(in the rows, 128 means zero)
Known rows, with every step that occurs:
bero tasa: [138 130 118 125 121 137 141 146  93 128 144 120 115 121 135 132 119 135
  91 125 136 126 132 153 142 136]
tasa fita mito voris tumotum: [165 128 133 145 122  69 128  85  97 133 151 135 106 160 114 135 122 128
 118 151 131 133  84 137 120 125]
berur tumotum voris mito fita tasa: [127 137 151 146 138  15 137  81 115 133 124 100 146 203 117 140 155 114
 184 125 138 131 113 115  91 131]
voris mito tivud tasa: [154 134 121 139 164  84 124 128 108 122 153 114 147 139 140 122 143 139
 159 113 129 134 172 124  96 124]
tivud tasa fita mito: [145 135 122 124 127 165 138  99 115 126 163 134 112 152 132 127 103 131
  84 133 117 131 145 133 124 141]
berur tumotum: [120 123 133 144 133  75 129 112  96 126 138 118 137 141 131 135 133 129
 136 133 130 126 116 126 128 125]
fita tasa tivud: [155 131 124 129 124 139 140 125 136 119  63 130 130 134 121 125 130 111
 124 124 126 132  71 123 134 148]
tivud tato bero tasa: [135 139 116 134 116 156 158 158  89 125 163 119 124 109 147 134 120 139
  69 107 115 134 161 153 137 137]
fita mito voris tumotum berur: [144 129 142 149 120  58 128  93  64 132 110 118 121 206  99 130 119 125
 111 137 111 136 102 133 100 124]
tivud tato bero tasa fita mito voris: [161 141 120 132 121 138 168 116  55 134 169 132  94 136 137 136 116 137
  57 131  80 135 128 164 120 145]
berur tumotum voris: [ 96 119 142 153 129  52 135 113 142 132 132 119 136 164 121 133 122 128
 123 113 138 123 132 122 105 135]
mito voris: [135 126 135 135 146 104 128 127  99 140 133 126 117 137 127 129 140 129
 142 131 106 129 137 129 110 129]
tato bero tasa tivud: [147 127 109 119 111 171 161 160  99 117  69 143 122  97 130 127 113 121
  56 111 102 137  71 166 137 160]
mito tivud: [135 135 125 128 145  75 134 115 106 130 113 126 126 110 139 122 141 135
 169 130 118 132 111 132 119 130]
tasa fita mito voris tumotum berur: [160 126 140 148 112  56 138  80  67 138 135 136  98 194 103 133 111 128
 103 151  93 136  78 145 101 129]
fita tasa: [138 136 129 125 124 125 131 108 110 124 104 112 132 149 131 130 135 121
 137 126 132 131  93 115 132 136]
tato bero: [120 129 125 119 118 150 140 126 108 121  94 135 135 125 133 128 129 124
 109 117 101 138  93 134 122 142]
voris tumotum: [143 125 129 148 118  83 118 128 130 125 144 122 137 135 123 132 127 129
 123 126 163 131 116 123 139 116]
fita mito voris tumotum: [152 130 136 146 130  70 120  97  93 127 128 118 130 176 110 131 129 125
 124 133 150 132 106 126 118 117]
berur tumotum voris mito: [119 116 141 154 135  30 127 110 153 123 137 115 151 181 112 135 136 126
 137 116 153 124 143 122  86 123]
tato bero tasa fita: [148 130 113 116 103 151 163 133  73 127 135 144 101 103 142 135 113 135
  62 128  96 135  76 167 138 153]
tumotum voris mito fita tasa: [135 143 144 130 133  65 136  98 144 134 118 110 135 192 112 133 148 113
 178 121 139 133 130 118  91 136]
bero tato: [134 130 128 136 112  95 141 142 113 126 137 129 127 109 129 135 127 136
 108 136 147 130 149 129 146 120]
voris mito: [150 123 128 131 136 105 119 125 142 118 133 123 145 149 119 129 142 125
 144 130 147 128 135 128 107 117]
tasa fita mito tivud tato: [155 147 128 136 138  84 149  86 113 130 166 133 105 125 138 125 125 142
 146 145 117 131 138 138 121 126]

Rows:
[153 130 131 127 133 110 140  84  96 137 137 140  96 155 118 129 125 126
 118 151  94 130  96 139 110 136] -> tasa fita mito voris
[148 137 120 136 147 105 144 120  96 137 172 136 108 103 151 122 124 144
 137 126  97 134 149 137 115 141] -> mito tivud tasa fita
[151 134 128 131 145 137 138  99  87 138 168 133 104 161 130 127 114 132
  96 134  91 133 150 135 107 141] -> tivud tasa fita mito voris
[166 132 130 151 133 101 128  99  90 135 187 127 113 168 126 132 113 133
  92 131 124 135 138 130 116 130] -> tivud tasa fita mito voris tumotum
[156 142 109 107 116 117 168  91  37 120 100 140 101 115 142 127 115 138
  91 136  88 139  39 173 128 156] -> tato bero tasa fita mito tivud
[143 123 142 159 125  44 128 123  70 142 133 121 119 177 109 132 129 130
 122 129 105 136 116 132 102 122] -> mito voris tumotum berur
[148 155 132 131 125 144 164 127 116 129  93 129 128 120 133 129 141 111
 140 119  85 142 107 129 136 150] -> mito fita tasa tivud tato bero
[169 150 132 134 130 118 154 125 131 118  96 125 144 142 124 131 155 108
 154 119  99 144 117 126 112 140] -> voris mito fita tasa tivud tato bero
[159 134 116 148 127 146 153 173 137 128 150 128 114  99 133 129 115 134
  74 115 134 124 173 156 143 138] -> bero tasa tivud tato
[174 140 132 126 136  98 138 111 129 123  79 126 135 150 111 130 155 104
 173 139 123 136  87 128 115 138] -> voris mito fita tasa tivud
[149 148 141 141 130  97 162 127 171 126  96 126 143 162 115 130 145 108
 144 101 112 141 137 125  88 149] -> tumotum voris mito fita tasa tivud tato bero
[143 130 122 133 131 154 137 132 122 135 188 136 110 123 143 129 111 137
  98 127 108 129 164 131 125 140] -> tivud tasa fita
[152 143 114 124 104 161 168 116  79 121 166 133 104 127 141 134 103 138
  47 129 106 134 122 161 138 144] -> tivud tato bero tasa fita mito
[152 145 133 123 130 119 148 116 116 133  72 129 117 132 121 129 141 107
 160 138 104 134  80 130 136 149] -> mito fita tasa tivud
[119 132 138 164 149   4 149 112 127 121 142 112 158 158 136 131 149 138
 159  96 126 136 154 124  71 126] -> berur tumotum voris mito tivud tato bero
[155 145 113 135 126  97 172 136  68 133 169 135  98  80 160 131 125 151
 104 123  90 137 120 167 131 144] -> mito tivud tato bero tasa fita
[138 125 134 162 156   5 143 101 125 133 181 123 132 157 137 130 132 142
 149 114 124 131 164 129  71 136] -> berur tumotum voris mito tivud tasa fita
[150 138 116 134 110 151 167 146  88 131 183 136 102  94 151 136 112 143
  61 121  97 133 139 161 137 143] -> tivud tato bero tasa fita
[148 136 135 123 140  88 127 115 121 132 145 123 133 149 119 133 152 121
 177 142 123 132 140 133 110 118] -> voris mito fita
[125 135 144 131 137  63 135 119 163 138 141 124 130 170 108 131 143 120
 170 123 132 130 166 128  87 127] -> tumotum voris mito fita
[146 132 127 118 116 140 138  85 121 124 130 141 108 145 121 129 111 126
 107 151 118 129  87 139 129 135] -> tasa fita mito
[149 125 135 154 135  64 119 127 102 137 149 121 127 145 121 133 139 130
 139 127 140 133 122 124 120 119] -> mito voris tumotum
[141 152 113 126 129 111 164 117  55 117 124 115 122 125 147 126 124 143
  96 114 108 137 123 156 128 140] -> fita mito tivud tato bero tasa
[158 131 137 156 123  79 138  95  57 140 169 126 104 198 115 131 102 133
  78 133  90 139 135 137  96 135] -> tivud tasa fita mito voris tumotum berur
[141 133 123 139 123 158 154 156 154 120 104 143 136  99 129 126 124 122
  95 107 100 137 136 134 123 142] -> tasa tivud tato bero
[151 138 124 119 133  85 143  74  97 127 113 141 105 130 130 123 124 134
 149 151 107 133  76 143 121 137] -> tasa fita mito tivud
[171 140 122 151 110  95 157 116  58 130 183 127 103 143 132 140 113 140
  59 127 121 138 115 161 128 134] -> tivud tato bero tasa fita mito voris tumotum
[151 139 142 134 135  76 144 113 175 130  75 126 133 176 101 128 145 103
 165 121 130 134 106 123  92 148] -> tumotum voris mito fita tasa tivud
[147 148 124 128 129 107 161  86  96 122 131 140 112 118 143 125 125 138
 130 134  88 140 100 142 121 139] -> tasa fita mito tivud tato bero
[156 131 124 131 153  58 125 114 121 120 121 123 141 131 129 123 154 134
 185 131 134 133 117 131 100 120] -> voris mito tivud
